What can hang from each mark
kobaz: gupog mugofu nikepu
gifo: metuf mugofu
mugofu: gifo metuf nikepu
gupog: kobaz metuf mugofu
nikepu: gupog kobaz metuf mugofu
metuf: kobaz mugofu

Each row was made from one small tree. The marks that hang from a mark follow it in brackets, in alphabetical order. Every link used is in the known rows. Write each row's tree.
Known rows
gifo(metuf mugofu(nikepu(kobaz(gupog)))): [ 19.4  -6.4  10.5 -23.0   1.0  -5.6  16.5 -67.8 -27.0  16.5 -11.7  36.4
  -6.7  76.0   8.6   3.8  11.0  52.9  12.2  38.7 -21.8  -2.8  41.7  11.1
 -28.1   7.3]
gifo(metuf(mugofu)): [ 28.2   3.6  13.7  10.0  10.7 -19.3  -0.6 -25.8   5.9  24.2  -9.0  22.3
   5.4   8.7 -23.6  24.7  55.5  11.9 -15.4  16.3  -8.5 -15.1   5.3 -10.2
  45.7   1.8]
nikepu(kobaz): [ 16.2   0.9 -19.5  -2.8 -14.7  17.6   3.4 -19.3 -24.3  -6.7 -27.3  17.5
  -4.2  -4.2  16.1   6.0   4.1   8.8  30.6 -14.6  16.4  11.7   5.5  12.4
 -11.4  -6.2]
mugofu(nikepu): [  1.6 -10.7   0.0 -24.0  -5.7 -16.2  -0.4 -13.8   8.1  -5.7  -0.1  -0.9
  17.3   8.8  10.9 -13.4   6.1  19.9   1.7   7.1   5.8  -4.9  10.2  14.1
  -0.3  32.9]
mugofu(metuf(kobaz)): [ 46.2 -38.3 -16.5   5.8 -15.3  36.8  21.2  20.3  12.8  -1.1  -2.0   0.1
 -31.9 -22.0  -2.7  21.8   6.1  -8.0  -6.5   9.5   5.4  -0.3  15.8   2.0
  35.1  12.3]
gupog(kobaz): [ 20.9  25.2   2.9  36.2  -0.1   1.2  16.5 -29.7   7.8  -0.1  -2.4  13.6
  -1.0 -15.2  19.5   0.5 -11.9 -10.9  10.0  -5.2  -0.4   9.3  21.7   9.7
  17.6 -22.4]
gupog(kobaz metuf mugofu(gifo nikepu)): [ 12.2  13.7  41.3  28.4 -28.2 -18.9  -4.2  -4.5  15.8  -7.0  37.3  10.5
  29.8  -4.5   7.3  -5.3 -10.0   1.8  -7.4  -7.4  39.5  37.7  78.5  47.3
  21.2   4.9]
mugofu(gifo metuf(kobaz) nikepu(gupog)): [ 52.7 -58.7 -10.2 -27.5 -39.0  39.9  53.6  36.1  18.6   7.6   4.1  -7.3
 -13.9  -7.0  16.1 -17.7  -0.5  12.2   1.4  22.6  22.7 -43.9  42.4   2.9
  17.0  64.6]
mugofu(gifo nikepu(gupog(metuf(kobaz)))): [ 31.2 -18.4  26.3 -40.8 -26.0  19.0  27.9  35.9  -0.2  12.4  14.5 -17.5
  34.0 -16.9  13.1  -9.4 -12.7  13.8  -7.1 -11.4  11.7 -52.1  50.3  -3.9
   1.3  56.8]
gifo(metuf(kobaz) mugofu): [ 51.9  12.9  20.1  16.8   7.3  15.4  16.0 -27.5 -33.0  18.6  -6.1  12.7
 -25.4  38.4   4.1  46.5 -11.0  17.4  -2.5  12.6 -44.7 -32.2  36.5  17.0
   9.6 -12.5]
metuf(kobaz(mugofu)): [ 27.1 -27.8 -10.9   3.5   8.4  -5.8  -1.5  -4.7  -4.3  -3.4 -10.7  10.5
  -8.1 -17.4  -0.4  47.5  11.0 -17.1 -10.7 -14.9  -8.2  -9.6  24.4   4.9
  -0.1  -4.3]
mugofu(gifo metuf(kobaz(gupog)) nikepu): [ 25.0 -70.1 -17.5 -39.4 -36.6  15.3  55.1  40.7  28.5   4.7  21.7  -7.1
 -27.5   3.0 -15.0 -18.3  18.0  30.3 -27.5  48.5   2.2  11.5  34.0  18.9
  14.3  54.4]
nikepu(gupog kobaz metuf mugofu(gifo)): [ 26.9   4.0 -38.3  -4.2 -24.4  45.0  13.0  11.1 -53.0  45.4 -31.6  70.5
  -6.7   8.1   9.8  17.7 -11.0 -24.8  30.4 -16.8  72.0 -19.5  14.5 -23.2
 -48.5  50.6]
metuf(kobaz(nikepu) mugofu(gifo)): [ 11.0 -32.0  -9.2 -36.5 -30.9  -9.7  34.7  35.4 -22.5  19.8 -12.2  10.9
  -8.3 -13.3 -24.5  23.0  47.6  20.8 -27.5  21.0  21.6  13.3  16.9   7.6
  21.6  23.3]
nikepu(metuf): [ 24.5  12.8  -6.5  14.4   7.0   5.3 -13.5 -10.9 -14.1  13.0   7.2  19.4
   5.4  12.3   6.3  18.3   9.9 -18.0  -2.4  -4.4  17.9 -10.4  -4.0 -22.4
  14.1  34.1]
gupog(kobaz metuf mugofu): [  7.0  32.5  44.5  53.5  -6.0 -10.4 -18.7 -17.9  11.9  -0.4  22.6  13.6
  29.0  -9.6   4.3  24.9 -16.4 -23.7 -10.4 -20.4  36.0  45.3  54.0  15.6
  20.7 -35.2]
nikepu(gupog(metuf) mugofu(gifo)): [-11.1   0.6  13.4 -25.6 -11.9  21.4   8.8  51.0 -11.8  38.0   8.4  25.9
  21.5 -18.0 -25.9   5.9 -21.8 -20.1  -5.0 -10.6  49.0 -14.1  36.1 -27.2
 -44.5  30.2]
nikepu(gupog kobaz mugofu): [  4.8   2.3 -24.4 -17.9 -13.4  32.4   9.7  -3.1 -37.7  33.3 -53.4  53.1
   2.8  -2.0   6.5  23.6 -17.5 -14.1  31.0 -23.0  50.0  -7.7   2.3 -19.8
 -61.8   3.9]
gifo(mugofu(nikepu)): [ -6.7 -16.7   7.1 -18.6   6.1 -22.3  -0.9 -31.3 -22.3  -0.1   2.0  15.1
   4.6  39.6   6.1 -19.6 -11.8  24.4   5.8  25.4  -4.0 -21.4  38.3  21.3
 -22.7  10.7]
metuf(kobaz(gupog) mugofu): [  2.5 -46.6  -2.8 -23.9   6.2 -16.4  24.8  20.3  -5.8  28.0 -16.6   8.6
  11.1 -18.1 -33.7  27.7  37.8   3.1 -54.7  18.9 -23.0   2.8 -11.3 -28.7
  19.5  -5.3]
nikepu(mugofu): [-18.8   1.1 -16.5  -4.1  -6.4  -1.5  -6.8  13.7 -13.8  20.9 -15.8  34.6
 -10.1  -5.0 -19.0  23.1  -5.1  -8.3  -5.1   2.5  27.2  23.9  -2.0   6.8
 -31.6   1.8]
mugofu(gifo metuf): [ 12.8 -40.2 -19.5   1.2 -28.7  24.7  25.6  32.8  20.1  -1.8  27.3   1.4
 -41.2  -8.2 -16.3 -24.1  14.2   1.7   5.8  31.9  28.9   6.9  34.0  15.8
  17.9  25.6]
nikepu(metuf mugofu): [  6.8  15.1 -29.7   5.5   2.7   2.8 -24.9  -0.5 -28.4  32.9  -9.0  53.2
  -9.6  10.4 -13.4  40.0   6.4 -29.6  -7.1  -4.0  44.0  13.3  -8.0 -10.1
 -16.0  36.8]
nikepu(gupog): [  2.6  -2.9  13.4  -6.3   6.5  19.3  14.9   4.2  -0.1  19.5 -11.1   1.0
  19.8   6.9  12.4  -2.2 -15.8 -13.4   4.1  -6.7   7.2 -39.9  -3.4 -40.4
 -16.8   4.9]
nikepu(kobaz(gupog) mugofu(gifo metuf)): [ -9.9 -50.1 -48.4 -26.5 -40.5  32.3  40.6  29.5 -11.8  29.1 -11.5  54.3
 -50.4   3.4 -31.7  -2.2  15.8  10.2   2.4  38.5  51.6  62.0  25.9  12.1
 -48.7  13.2]
kobaz(mugofu nikepu): [-21.6 -14.8  -8.4 -30.3   5.7 -24.9  -8.6 -23.2   2.2   0.0  -2.8  20.5
  -1.3  33.4 -15.1  27.0  45.5   2.2  -1.3  13.8  42.9  37.5  29.5 -10.9
 -34.7   7.3]

Write each row's tree
[-23.2 -28.1  11.5  -8.8 -20.1 -17.9   7.0  12.5   7.9  19.5  27.9   8.9
  11.1  60.6 -12.8  -9.8  13.2   9.3 -35.3  29.8  20.7  41.9  16.0   2.9
 -23.4  38.2]
kobaz(gupog(mugofu(gifo nikepu(metuf))))
[ 26.0 -47.1   8.1  19.4 -37.5  45.4  34.1  46.3   7.0  17.0   1.9   2.8
 -17.1  11.1   4.4  11.8 -13.9 -20.9  -7.3   1.3  37.2 -12.6  30.7  -7.5
   1.7  10.0]
nikepu(gupog(mugofu(gifo metuf(kobaz))))
[ 33.4 -52.4 -33.7 -26.0 -50.1  26.7  30.0   0.6   5.9 -12.3  -1.6  14.0
 -29.0   0.5   9.6 -38.5  21.7  32.2  31.2  28.8  46.2   9.2  45.5  43.3
  12.9  49.6]
mugofu(gifo metuf nikepu(kobaz))
[ 27.6 -10.1  30.9   1.5 -12.7  -5.4  22.2  -6.9  14.7  23.9   0.7   1.4
   2.2  50.4   2.0  47.0  17.6  29.1 -38.9  16.9 -31.0  27.6  13.5  10.0
   7.4  10.1]
gifo(metuf(kobaz(gupog(mugofu(nikepu)))))
[ 30.7   1.3  14.3 -13.2 -22.5  -8.1  23.6  -6.2  16.4   1.3  17.5  -4.2
  -5.2  28.7   5.9 -15.3  24.5  44.2   6.2  23.2 -11.5 -12.4  36.0  34.2
  19.1  47.3]
mugofu(gifo(metuf) nikepu)
[ 33.3  -6.1  16.0  -8.9  11.3 -31.5  -1.7 -41.2  14.3  19.9 -13.7  21.4
  21.5  17.5 -12.8  16.6  62.2  29.6 -12.2  24.4  -6.2 -19.1   9.1   5.3
  49.4  26.4]
gifo(metuf(mugofu(nikepu)))
[ 28.3  13.4 -12.5  -4.1 -29.3  42.0  30.5   4.3 -32.1  43.4 -34.4  53.1
 -14.0  14.9   3.1  24.7  -3.7   4.6  34.3  -7.7  38.9 -12.7  24.7  -6.5
 -47.6  21.9]
nikepu(gupog kobaz mugofu(gifo(metuf)))
[ -2.6  -3.4   4.3 -29.5  -6.7  11.7   7.6  -5.7  -9.9   8.7  -2.0  12.9
  18.4  -4.0 -10.8   2.9  10.5  11.4  -4.0  -3.8  11.6  33.2  17.5 -20.2
 -26.9  -6.9]
nikepu(kobaz(gupog(metuf)))
[-28.8   3.3  23.5 -14.3 -20.7  11.2  11.6  10.9  -3.4  24.6 -10.4   7.2
  23.2  62.3   6.2  19.3   1.8   0.9  -4.0   5.9  52.8  30.7   7.2 -28.5
 -38.5   4.8]
kobaz(nikepu(gupog(mugofu)))
[ 44.7 -47.5 -20.9  -1.1 -36.2  39.2  40.1  43.4  10.6  -3.4  17.0  -4.6
 -47.4 -21.7  -7.2  -0.6   5.6   1.4  -3.0  20.9  11.1  -4.3  33.1  23.1
  33.2  26.6]
mugofu(gifo metuf(kobaz))
[ 20.9 -43.2  -3.2  29.9 -27.5  26.1   6.1  22.3  13.3   3.5  -0.2   6.6
 -26.6   7.6  -2.5  33.8   1.9 -19.2 -16.9   3.9  28.7  37.3  16.9  18.9
  23.8 -10.9]
gupog(mugofu(metuf(kobaz)))
[ 14.6 -34.1 -56.0  -8.1 -44.9  38.7  21.5  20.7 -18.0  15.0 -20.6  56.6
 -52.2 -17.2 -19.3   6.1   8.9   3.2  30.3  17.5  66.1  40.4  33.8  34.1
 -24.3  21.8]
nikepu(kobaz mugofu(gifo metuf))
[ 38.6  20.2  37.1   2.8 -20.9  29.3  26.8   0.9  -2.8  33.4 -18.4   7.8
  -0.3  57.1  12.4  68.2  14.9  11.7  -8.2  -2.6  10.7  13.2  14.6 -16.5
   0.2   7.3]
gifo(metuf(kobaz(nikepu(gupog(mugofu)))))
[-32.2 -51.7  -4.0 -37.7  18.6 -42.6   1.0 -26.4  27.4   4.9  10.0  13.6
  18.8  32.0 -20.4  -0.7  37.1   7.1 -24.6  31.3   0.2  17.6  23.2 -14.5
 -42.1  17.1]
kobaz(gupog mugofu(nikepu))
[ 62.2  -5.1  11.7  12.8   5.3  -4.7  12.7 -14.2  -3.5  23.7 -19.4  14.9
  -1.3  -7.2 -16.0  54.4  48.5   6.9 -23.7   3.6 -28.5 -24.6   4.8  -3.0
  57.1   3.2]
gifo(metuf(kobaz mugofu))
[  7.0  11.5  20.1  41.3 -16.4 -24.3  -1.7 -39.4  16.8  -5.3  -3.4  20.4
  16.0  19.3  26.0   3.6 -13.1  -1.1   1.4  -1.0  24.6  37.2  34.3  41.3
  11.7 -15.5]
gupog(kobaz mugofu(nikepu))
[ 31.6 -43.4  -7.2 -26.5  -8.4 -25.8   9.6  -4.6  -8.9   8.4 -30.0  10.9
  20.0 -28.9  -6.1  21.3  34.3  14.1 -27.1   5.5  -3.1 -25.6   3.3  14.9
  43.4  24.3]
metuf(kobaz mugofu(nikepu))
[-26.9 -25.2  19.6 -30.6  18.8 -31.4  -1.8  14.2  14.2  25.3  17.1   9.2
  39.4 -12.2 -52.2   0.5  38.8   4.0 -52.4  23.6   6.1  16.8  12.3 -46.5
   3.2  -3.9]
kobaz(gupog(metuf(mugofu)))
[ 11.1 -21.5 -27.1 -12.8   4.8 -10.3   2.8 -29.6 -31.5  31.8 -23.3  52.0
  15.7  10.0 -16.1  17.2  56.9  -1.9 -13.0  12.2  31.8  14.4 -12.3 -38.6
   4.4  21.5]
nikepu(kobaz(gupog) metuf(mugofu))
[  7.5   4.7  27.2  36.2 -26.9   3.0   1.3  10.9   8.9   9.6  17.4   4.3
 -17.0  45.3  -9.1  16.5  10.7   8.3  -5.8   8.7   8.4  30.6  31.3  33.5
   7.0  -1.7]
gupog(mugofu(gifo(metuf)))
[ 10.0   6.8  17.3  29.2   0.8  19.7 -14.8  -2.3 -13.4  33.9  -4.5  24.0
  26.7  45.6  17.8  27.4  -8.4 -40.5  -4.2 -19.0  44.5 -18.8  -1.6 -45.7
 -12.1  23.4]
nikepu(gupog(mugofu) metuf)
[ 32.2 -13.6  15.2  -9.5  15.8  -2.8 -17.3   2.4   2.8  -1.6  11.8   4.1
  20.4 -36.2 -12.9  45.9  11.7 -22.8 -16.0 -26.9   4.7  -7.9  46.8  -7.6
  11.5   0.3]
gupog(metuf(kobaz(mugofu)))
[ 22.3 -49.2  -2.9  26.4 -47.9  28.8  18.7  47.7  11.4   2.8  16.5   1.9
 -41.4   3.6  -7.9  14.3   1.0  -9.9 -12.7  11.7  29.6  35.7  38.8  35.5
  23.6   0.9]
gupog(mugofu(gifo metuf(kobaz)))
[-45.5 -35.2  18.0   7.5 -19.8 -10.0  19.7  33.9  10.9  15.5  23.1  -6.1
  -8.0  41.8 -26.7  -7.2  -1.1   6.3 -33.6  28.8   5.9  58.9  14.8   4.1
 -33.3 -11.0]
kobaz(gupog(mugofu(gifo)))
[ 29.3 -27.1 -10.1 -29.4 -21.5   2.4  31.1  23.0  -3.1  14.2  20.1  -3.0
   1.8  16.5   2.3   1.5  10.9  19.9 -26.2  18.3  -2.1  -7.7  20.3   9.0
   5.1  70.4]
mugofu(gifo nikepu(metuf(kobaz(gupog))))
[ 14.7  -7.7  -3.0  -9.5  15.0 -15.8 -16.8 -44.5 -31.5  11.5   9.8  34.5
   7.7  47.4  12.9  -3.8  -4.8  13.0   2.6  21.0  14.2 -28.7  34.5   6.7
  -9.6  39.1]
gifo(mugofu(nikepu(metuf)))
[ 52.9  23.9  25.6  12.7 -18.7  10.8  46.4 -28.7  16.5  18.1   9.3   5.3
   9.7  20.2  30.6 -17.4   0.3  26.3  18.2  12.4  -2.8 -46.2  49.6   6.2
  14.1  38.7]
mugofu(gifo(metuf) nikepu(gupog(kobaz)))
[ 16.2 -15.4 -26.9 -14.3 -17.2  16.6  21.7  46.7 -30.3  46.8   5.3  43.3
 -27.5   3.4 -25.9  42.5  -1.6 -16.0 -35.9  10.6  13.7  20.2   5.2  -8.7
 -29.4  46.0]
nikepu(metuf(kobaz(gupog)) mugofu(gifo))
[ 38.4  25.1  -0.4 -17.8 -19.3  20.0  21.4   2.9 -11.0  34.6 -22.0  26.5
 -27.9  27.9 -10.1  77.3  23.6  23.1  -9.9   7.9   5.4  32.3   9.2   2.8
  -1.7  15.8]
gifo(metuf(kobaz(nikepu(mugofu))))
[-28.1 -40.7  21.1 -49.2  21.4 -45.9 -16.3 -17.4  29.3   3.8  27.6  10.2
  45.5  12.6 -30.1   5.8  39.9   7.5 -32.7  22.0  11.3  20.2  46.5 -25.1
 -28.8  19.9]
kobaz(gupog(metuf) mugofu(nikepu))
[ 35.1 -51.5 -11.6 -17.2 -11.4  12.6  13.6 -16.1 -12.3   2.5  -2.6  15.6
 -24.4  19.3   4.0   0.2  -8.3  18.3  -2.4  35.6   3.5 -18.5  50.7  25.7
   8.9  21.1]
gifo(mugofu(metuf(kobaz) nikepu))
[-13.0 -10.9  -5.9 -12.9 -17.4  20.3  23.6  43.2 -17.0  37.4 -12.9  30.3
  -4.3   2.2 -14.0   2.2 -22.4 -15.2   2.2   1.7  37.4 -18.1  14.7 -19.1
 -51.8  23.9]
nikepu(gupog mugofu(gifo))
[ -7.2  32.4  42.0  20.2 -35.4  -7.2   6.2   4.7   6.4   5.3  33.3  11.8
  10.3  16.7  -4.5  16.9   1.4   0.9  -6.8  -1.9  62.9  78.6  73.5  23.9
   2.4 -11.1]
gupog(kobaz(nikepu) metuf mugofu(gifo))
[ 41.5  12.9  19.1  39.4   8.2   9.6  32.7 -34.8  17.5  19.4   4.4  22.9
   2.5  10.5  15.4  12.5   9.8 -19.8  18.8  -1.2   4.1 -41.8  57.2 -19.6
  -1.2  -7.2]
nikepu(gupog(kobaz(mugofu(gifo(metuf)))))
[  5.5  -3.2  14.3 -28.3  -7.2   2.1  29.6 -12.3  10.1  25.6   2.8  21.9
  -3.8  56.3  -8.8  23.4  44.7  11.1   9.7  23.3  38.1  -6.1  52.5 -31.7
 -36.6  29.9]
kobaz(mugofu(gifo(metuf)) nikepu(gupog))
